Known rows, with every step that occurs:
matos -> lebaz -> kiron: [  0 -15  21 -15  -6  -7  -1  -2  39 -25   2  19  -7   0   8   3  22   7
  -2   8  20   0  -3  13   2 -16 -14  17  -6  -4   7  28  24  19   3  -4
   0 -14  -2   4   0  29   2  23  -1  -7  -7 -21  -3  -3  -4]
dazu -> lebaz -> matos -> tufoze: [ 10 -12  14 -12   0  51   0  -3 -67 -38 -15  17  -8  -8  28  -2  10 -37
  -6 -31  15  -9  -7  11   2  15  -2  -5 -16   6   9  17   7  26   1  11
 -20  -5   3 -35  10  46   0  -9   2 -10 -17   2  12 -25  15]
tufu -> lebaz -> kiron -> tufoze: [ -8 -17  23  22  -6  32   4  -1  73 -20  12  20  -5   2  24  24  12  -7
   0 -14  25  -4   5  21  -7  -2 -29  15  -8   5 -23  24  15  10   3  -1
  10 -11   5  17   8   0  -7   5   0  -8 -26 -34  -5  21   1]
zomu -> tufoze -> matos -> lebaz -> dazu: [  2 -14   8  24   2 -39  24   0 -51  -1  21   3  -9   4   3 -17  -1 -23
 -10 -10  24 -14  -8   1  -3  41  32 -17 -16  -5   5  18   4  28   6   0
  13  -5   6 -16 -59  29   4   0   1  -2  10  17   4 -32   3]
dazu -> lebaz -> kiron -> tufoze: [ -7 -22  13  -9   1  31  -3   4  50   4  17  19  -5   5  35  -7  11  -8
  -8 -22  17  -7   2  29  -4  14 -28  10 -10   8   3  24  13  28   1   5
 -14 -10   5 -19  12  24  -7  -1  -2  -9 -22 -15  -7   9   3]
kiron -> tufoze: [ -4 -26  18  23  -8 -12   7  -9   0  10 -12   0 -11   5  16 -18   1 -18
   1 -45   9 -16  10   4  -7  24 -19   2  -6   5 -10  19  15  -4  -5   6
   3  -9   2  19  11  -1  -6  -7   4  -3  -5 -18  -6  13   3]
tufu -> lebaz -> dazu: [-14 -12   0  59  -3  28   1  -4 -48  10   5  -6  -8  -4   7  39  18  10
   2  -6  20   4  10   1  -4   8 -27  -3   0  -7 -21  22  31   4   1  -5
   7  -6   7  14 -10  -2  -1  -5  -3  -2 -20  11 -22 -16  12]
dazu -> lebaz -> matos -> tufoze -> kiron: [ 28 -15  23 -19   4  52  15   0 -73 -41  -1  15  -6  -4  22   3  10 -38
 -11 -12  23 -15 -17   5  13  19   1 -28  -6  -1   5  13   4  40   9   8
 -20 -11   3 -39   2  49 -33   0   0 -10 -20 -18   8 -15  20]
zomu -> tufoze -> nudidef -> lebaz -> tufu: [-20 -28  19 -27   1  -3  34  -7  16  16  13 -13 -11 -12   5  -9   3 -32
 -17 -10  17  -2   1  -3  -2  57  26 -14   9 -11  28  22   3 -51   6   2
  -2  -7  10 -12 -18 -17  50   1   3  -3   9  10 -14  14   9]
lebaz -> matos: [ -2 -20  21  -1  -4   5   1 -12 -46 -31 -20  22 -13   1  -2  -9  12  -6
  -4 -16   7  -7  -7   1   2   2 -21   8  -5   2  10  22   7   5   7   9
   3 -12   4   2 -23   2   0   4   3  -5  11 -24  -2 -21   6]
zomu -> tufoze -> kiron -> lebaz: [ 22 -20  26  -1  -3 -22  19 -10  -5 -24 -42 -38  -6   8  12  -4  19  -5
 -14 -19  22 -16  -1  -5  -5  35  10 -21  -9 -18  14   8  10   2   9  -2
   2  -9   7   8 -16   0 -40 -10   1  -4 -12 -31  -1  17   9]
kiron -> tufoze -> dazu: [ -9 -26 -16  41 -19 -24  13 -12  11   8 -82 -11 -12   9  12  -9  -4 -21
  10 -31  12 -13  14   0  -4  37 -14  26  13  -1 -15  19  12   9  -3   4
  21   0  -1  10  -5   4  -9  -9  -1   9   0  13 -19   2  -2]
tufoze -> gisu: [  1 -17   0  14  -7 -14  -9 -19 -13   9 -18 -25 -10  -4  -6  -5  13   9
  -7 -20   2 -12  10  -5  -1  14 -28  -8 -14  -8  -1  18  21 -18   4   0
   0  -7   9  22   0   1 -11   7  -6   4  -4  12  -9  10  -1]
tufu -> lebaz: [ -8 -13  19  17   1  24   2  -6  -2 -11  20  -4  -4  -2  12  47  18   4
  -3 -24  17   1   6   0  -3   7 -38   4  -4 -14 -14  19  31 -15   0  -4
   8  -8   6  30  -9  -3  -1  -5   4  -6 -30 -18  -6   2  12]
nudidef -> lebaz -> kiron -> tufoze -> matos: [  5 -22  30 -34   3  26  35  -9  60  13   7  37  -2   1  26   3   2 -30
   6  -7  16  -5 -20  13  -1  19  11  13  -1  -2   1  28  -4  31   9   8
   9 -19   8 -20 -51   6  11   3   2 -12  11 -27   8   4  -4]
dazu -> lebaz: [ -6 -17   9 -15   1  22  -3  -4 -31  14  18  -2  -6  -1  21  14  19   6
  -9 -25   8  -3   1   8  -1  29 -35  -3  -8 -10  12  21  28   3  -2   5
 -16  -6   8  -7  -5  24  -2  -9   1  -5 -30   3  -8  -8  14]
kiron -> lebaz -> matos -> tufoze -> fure: [ 25   2  49   0 -15  34  -6 -25 -46 -66 -84  -2 -12 -23  24  10  12 -35
   1 -36   3 -12 -20  -7  -3  22  16  -1 -19  -3  -1  20  13  24  12  15
  23 -18  -4 -14  20  20 -46 -23   9  -3   0 -10  -6 -12   3]
nudidef -> lebaz: [ -6 -22  12 -30  -5  18   4 -13 -23  14 -38   4  -1  -3  17  21  15  -3
   7 -18   6   3  -3  -4  -2  21  -4   9   1 -15   7  24  23  -6   1   2
  -6  -9   6   3 -13   5  12   1   1  -6 -10  -1  -5  -3   9]
kiron -> lebaz -> tufu: [-14 -11  36 -25 -11  18   7 -17  19   5 -47 -12 -19  -2  13   6  29   7
  -4 -25  16  -2   1  -5   0   5 -29  10  -5 -16  29  25  33 -49   6  10
   3  -8   4  20   3 -26  -6 -13   2  -6  12 -25 -18  -1   3]
matos -> tufoze -> nudidef -> lebaz: [ 11 -23   9   3  -2  21  43 -18 -22   2  21 -23  -3 -24  22  17   6 -51
  -4 -17  12  -2  12  -8   6  38  25 -13  13 -13 -10  22   9   7  -3  -4
 -14 -12   1 -19   7  28  49  -4   1  -7 -11  21   2   8  10]
gisu -> tufoze -> dazu: [-21 -20 -19  34 -15 -21   4 -21 -11   0 -87 -36 -10   7   5  -6   0  -5
   8 -13  10  -9   3  -8  -3  16 -17  11   7  -7 -25  13  14   8   1   2
  19   0  -4   9  -5   1  -4   1  -3  11  -1  24 -20  -5   4]
gisu -> tufoze: [-16 -20  13  13  -3  -8  -3 -20  -6   2 -22 -28 -10   4  10  -9   5  -2
  -1 -29   7 -11  -2  -6  -5   6 -24 -15  -9  -3 -19  11  19  -5  -3   7
   2  -7  -1  16  12  -1  -1   4  -1  -1  -6  -6  -8   5   7]
gisu -> tufoze -> fepog: [-12 -28  11   8  -3 -12 -25 -17   2   6  15 -25  -9  15   7  -7   1   7
  -7 -16  13 -14  15 -11  -7  25 -16  -3   7  -3 -23   8  13  18   7  12
 -12 -15  -1  12 -33   9  18  10   5  11  -4   6 -25  17   7]
gisu -> tufoze -> kiron: [  2 -24  22   6   2 -10  11 -15 -18   4 -11 -28  -9   8   6  -6   5   1
  -6  -7  12 -14 -12 -11   5   4 -19 -36   1 -10 -23   6  13   9   4   3
  -2 -13   1  11   6   1 -29  14  -2  -1 -11 -24 -10  15  12]
zomu -> tufoze -> dazu -> lebaz -> kiron: [ -6 -27 -22   9 -10   5  -2  -1  47  -9 -77 -14  -2   9  10 -13  12  -1
 -11  10  22  -9   2  23  -6  35  -3  24   2   3  17  20  13  26   9  -1
   8   6   9 -27 -21  24  -9  10  -7   5 -21  19 -18  -4   1]
matos -> lebaz: [ -5 -12  18 -14  -6 -19   2  -4 -23 -18   1   9  -8   0  12  11  15   3
  -1 -22  14  -3   5   0  -1  11 -10   8  -9 -15   6  23  26   3  -3  -2
  -2 -11  -3  13  -2  28   2   2   3  -2 -13  -7   3  -9   5]
kiron -> lebaz -> matos: [  3  -7  25 -15  -7  13   7 -17 -38 -56 -40  13 -11   0  16   9  27  -2
  -2 -33  13  -1  -1  -1  -1  -4 -11  15 -13 -12  18  20   5   9   8   8
   1 -14   3  -5 -27   2  -6 -23   0  -7  11 -25   7 -23   6]
dazu -> lebaz -> tufu: [-21 -17  24 -39   4  41  -1  -1   0  27   4  10 -15  -1  14   7  19   6
 -11 -18  14   1  -8   9   2  25 -41  -1  -4  -7  30  26  37 -46   3  11
 -12  -5   6  -4   7   0  -1  -5   1  -5 -10  -9 -22  -7  12]
gisu -> tufoze -> nudidef -> lebaz: [-20 -20   5 -14   5   4  34 -19 -11   1  43 -22  -2 -13  22  18   4 -19
  -6 -16   7   4   7  -8  -1  26  10 -22   8 -22 -20  15  -3   5  -3  -2
 -12 -16   3 -19 -12   7  52  -9  -2  -5  -8  25  -2   9  13]

Rows:
[ -5 -10   3  40 -11   4   6 -15 -57   8 -48 -27 -13   0  17   8  27  13
   3 -18  15  -1  16  -2  -3   5 -12   3  -5 -13   4  22  27  14   1  -2
  -2  -7   2   2  -9  -3  -7 -20  -5  -4   4  10 -20 -21   7]  kiron -> lebaz -> dazu
[ -8 -27   9  -7   1   1  42  -8   0   9  50   2  -5 -12  28  11  -2 -39
  -7 -38  13   1  16   1  -3  48  12  -7  14 -15 -13  22  -7   3  -5   0
  -9 -18   5 -15 -13   9  47 -21   2  -6  -6  15  -2  17   8]  kiron -> tufoze -> nudidef -> lebaz
[ -2 -27  20  17  -8  -1   4  -6  64   6 -23   8 -11   7  15 -25   9 -10
   1 -14  16 -15   3  16  -5   4 -22  15  -3  15  -6  25  13  15   1   5
   5 -12   3  10  16   0  -7  17  -1  -3  -1 -32 -12  18  -6]  lebaz -> kiron -> tufoze
[ -6 -17  22  12  -2  37   0  -6  59 -19   9   6  -4  -3   9  39  26  13
   2   6  20   2  -1  11   1 -15 -42  16  -2  -2 -10  26  27   4   8  -3
  11 -11   7  20  -7  -2  -2  17  -1  -8 -27 -33 -12   9   3]  tufu -> lebaz -> kiron
[ -9 -11  22   3  -1  37   1  -4 -33 -53   4  31  -8  -4   7  41  15  -6
   0 -19  19   2  -3   3   0  -2 -29   8  -7  -7  -7  20   7  -1   5   4
   8 -10   7   8 -27   2   1  -7   3  -8 -14 -24   7 -19  12]  tufu -> lebaz -> matos
[ -1 -16   3 -18 -11  21  -8 -12  57   5 -44  14  -2  -4  23  -4   7 -10
   8  -9  11  -6   2  14  -9  14   5   7 -18  -1  -3  21  -1  14   6   3
  -5 -12  10 -10   0   6 -10   6  -9  -4  -3  11   0  25  -8]  nudidef -> lebaz -> kiron -> tufoze -> gisu
[ -3  -8  11  24   1 -21  32   4 -47   6  49  27 -13   3  21  -6  -7 -34
  -1 -25  22 -10  -2   4  -2  30  16  -9 -11  -5 -12  23   0  41   0   4
  11 -14  -1 -16 -45  34   4 -14  -1  -5  14  10   3 -28   0]  kiron -> tufoze -> matos -> lebaz -> dazu
[-13 -18  -9  43 -17  20  12  -1  80 -24 -53   9  -4   7  18  32   7 -12
  10  -3  28  -3  10  17  -5   9 -24  43  14   0 -29  24  12  24   5  -3
  31  -2   0   9  -9   2 -11   2  -4   0 -21  -4 -17  12  -2]  tufu -> lebaz -> kiron -> tufoze -> dazu
[  5 -15  44 -33  -5  16  23 -12  14   3 -37 -13 -18   3   9  15  30   9
  -4  -5  20  -4 -10 -10   8   6 -25 -11   4 -24  26  21  29 -37  14   6
   5 -15   3  15  -6 -22 -36  -2   0  -7  10 -45 -22   9  10]  tufoze -> kiron -> lebaz -> tufu
[ 31 -25  27  24  -4   6  22 -13 -28   3 -33 -30  -8  -4   5  -7   9 -29
  -5  -8  16 -20  -6 -12  10  16  -3 -27   5  -2 -11  15  27  12   4   1
  -4 -10  -1  10  24  21 -31  23   1  -2 -14 -29  -8  15  11]  matos -> tufoze -> kiron
[ 18 -10  20  19  -7  16  46 -21 -40 -68  22 -15 -13 -20  23   4  18 -55
 -12 -36  18  -7  14 -10   8  15  17  -7  -3 -13  -3  21 -10  27   3   4
  -9 -17  -5 -25 -10  25  33 -26   2  -9  10  -2  12 -13   8]  kiron -> lebaz -> matos -> tufoze -> nudidef
[ -2 -31  15  31  -3 -16  38  -6  74   2  64  -6 -12  -8  11 -22   7 -28
 -15  -7  15 -12  15  13   5  11 -17  -1   9   8 -17  30  -5  20   2   0
   4 -20   3  -5   1   5  35  11  -2  -5   3 -18 -16  25  -4]  lebaz -> kiron -> tufoze -> nudidef
[  7 -12  29 -26   7 -20  30  -6 -18 -12  50  19  -8  -1   8  15   9 -16
  -6 -18  15  -5 -12  -5   6  16  -7  -3  -6 -20   5  25  15  13   3   2
  10 -17   2   0 -55  32   8  -3   4  -5   3 -17  11 -23   2]  tufoze -> matos -> lebaz
[-19 -12  33 -34  -8  -5   2  -1  -2  -3 -10  19 -18  -1   6   0  16   0
  -2 -13  18   1  -6  -2   2   9 -19  10  -7  -9  23  27  35 -41   3   4
   2  -7  -1  16   7   5   2   8   3  -5   6 -17 -15  -8   4]  matos -> lebaz -> tufu
[  4 -15 -23  23 -11  27  10  -9 -28   1 -74 -26  -6  -4  26  12   6 -31
   2 -21  15 -10   9   2   3  41  -7  16   5  -6  -4  19  27  20  -2   1
  -1   6   0 -22  12  44 -11 -10  -3   2 -26  37 -11 -15  11]  matos -> tufoze -> dazu -> lebaz
[ -5 -19  12 -30   2  17  36 -10 -47 -34  43  27  -5 -15   8  19  11 -28
  -5 -13  11   9  -2  -5   8  23  12  -1  13 -16   8  26 -15  13   6   3
  -7 -22   7 -33 -45  15  50 -10   1  -8   9   8   3 -17  11]  tufoze -> nudidef -> lebaz -> matos
[ 11  -1   8  21  -6  46  -4 -12 -42 -69 -14   3  -7 -18  11  26   8 -36
  -1 -26  18 -10   4  -2  -1   2  -2 -10 -27  -2 -17  11   0   6   8   2
   2  -4   6   0   2  19 -16  -5  -4  -6 -19  11  18  -5   8]  tufu -> lebaz -> matos -> tufoze -> gisu
[ -5 -29  11  34  -2 -29  43  -9   6   8  74 -15 -12  -6  15 -13  -1 -34
 -14 -42  10 -11  21   1   2  36 -14 -13   8  -2 -19  22  -1   0  -5  -1
   2 -17   0   6  -3   1  37  -9   3  -3  -2  -2 -11  19   4]  kiron -> tufoze -> nudidef
[ 14 -23  18  29  -3   7  40 -15 -51 -41  35  -7 -15 -21   3 -15   3 -58
 -16 -17  13 -13   8  -8  11  17   9 -15   2   4 -12  23  -8  21   4   4
  -4 -15  -3 -21  -3  26  39   2   2  -5   9   0   4 -11   7]  lebaz -> matos -> tufoze -> nudidef
[ -3 -13  22  -6 -11 -11   2   3  52 -27   1  29  -8   4  26 -10   8 -12
  -1 -15  23  -6   3  18  -6  -2  -5  18 -14   5  -9  26  12  29   0   2
   1 -13  -3   0  16  29  -6  11  -1  -8  -8 -24   4   9  -6]  matos -> lebaz -> kiron -> tufoze
[ 20 -17  25  -3 -11  24  -8 -17 -37 -62 -34  -4 -11   2  22   4  14 -32
  -5 -27  23 -13  20  -8  -1  16  19  17  -6  -5   6  14   1  43  13  14
 -17 -16  -3 -15 -41  31  11 -18   7   1   9  -6  -3  -9   5]  kiron -> lebaz -> matos -> tufoze -> fepog
[-14 -22   7  26   4 -23  34 -21  -6   0  65 -40 -11  -8   6  -7   4 -19
 -17 -18   6  -9  10 -10   4  17 -18 -27   7 -11 -25  17   1   1  -2   1
  -2 -15  -1   1  -2   2  41  -2   0   2  -4  10 -11  12  10]  gisu -> tufoze -> nudidef
[   7  -20  -11   40  -23   10   12  -15  -48  -42 -116   -4  -14   -6
    2  -12    1  -41    8  -13   15  -14    2   -6    6   19    9   23
   10    7   -7   19    4   26    5    7   17    0   -5  -14   -6   25
   -5    4    1    5   13   11   -3  -28    3]  lebaz -> matos -> tufoze -> dazu
[ 17 -15   2  35 -10   3  -6 -23 -22   0 -46 -41 -10 -13   3 -16   6 -27
   0 -23   7 -21  13 -10   0  17  -5 -18 -19   2 -12  14  22  -7   0   2
  -4  -2   3  14  31  17 -18  10  -4   2  -9  19  -1  11  -1]  matos -> tufoze -> gisu
[ -2 -26  10 -19   1  15  35 -11  47   5  40   1  -3 -15  11  16  21  -9
  -5  17  14   9   5   4   8   9  -1   8  19 -12   0  33   6  20   7  -4
  -4 -21   5 -20 -24  10  51  12  -4  -9  -1  -3 -13  10   2]  tufoze -> nudidef -> lebaz -> kiron
[  7 -11  27  -7   0   0  14 -22 -14 -23 -28 -39  -8   5  23  16  19   2
  -3 -19  16 -10  -6 -12   2   0 -12 -29  -6 -26 -14   5  10  14   5   3
  -3 -15  -1   7  -2   0 -35 -10  -3  -3 -11 -26  -1  13  13]  gisu -> tufoze -> kiron -> lebaz
[-11 -14 -19  -7  -8  24   1  -2 -56 -33 -55  25  -9   4  12  15  11  -7
  -2 -14  14   0  -1   9   4  22 -19  27   6  -9  15  22   1  26   5   6
   3  -2   6 -36 -41  34  -7 -17  -3   3  -6  24  -7 -40  10]  tufoze -> dazu -> lebaz -> matos
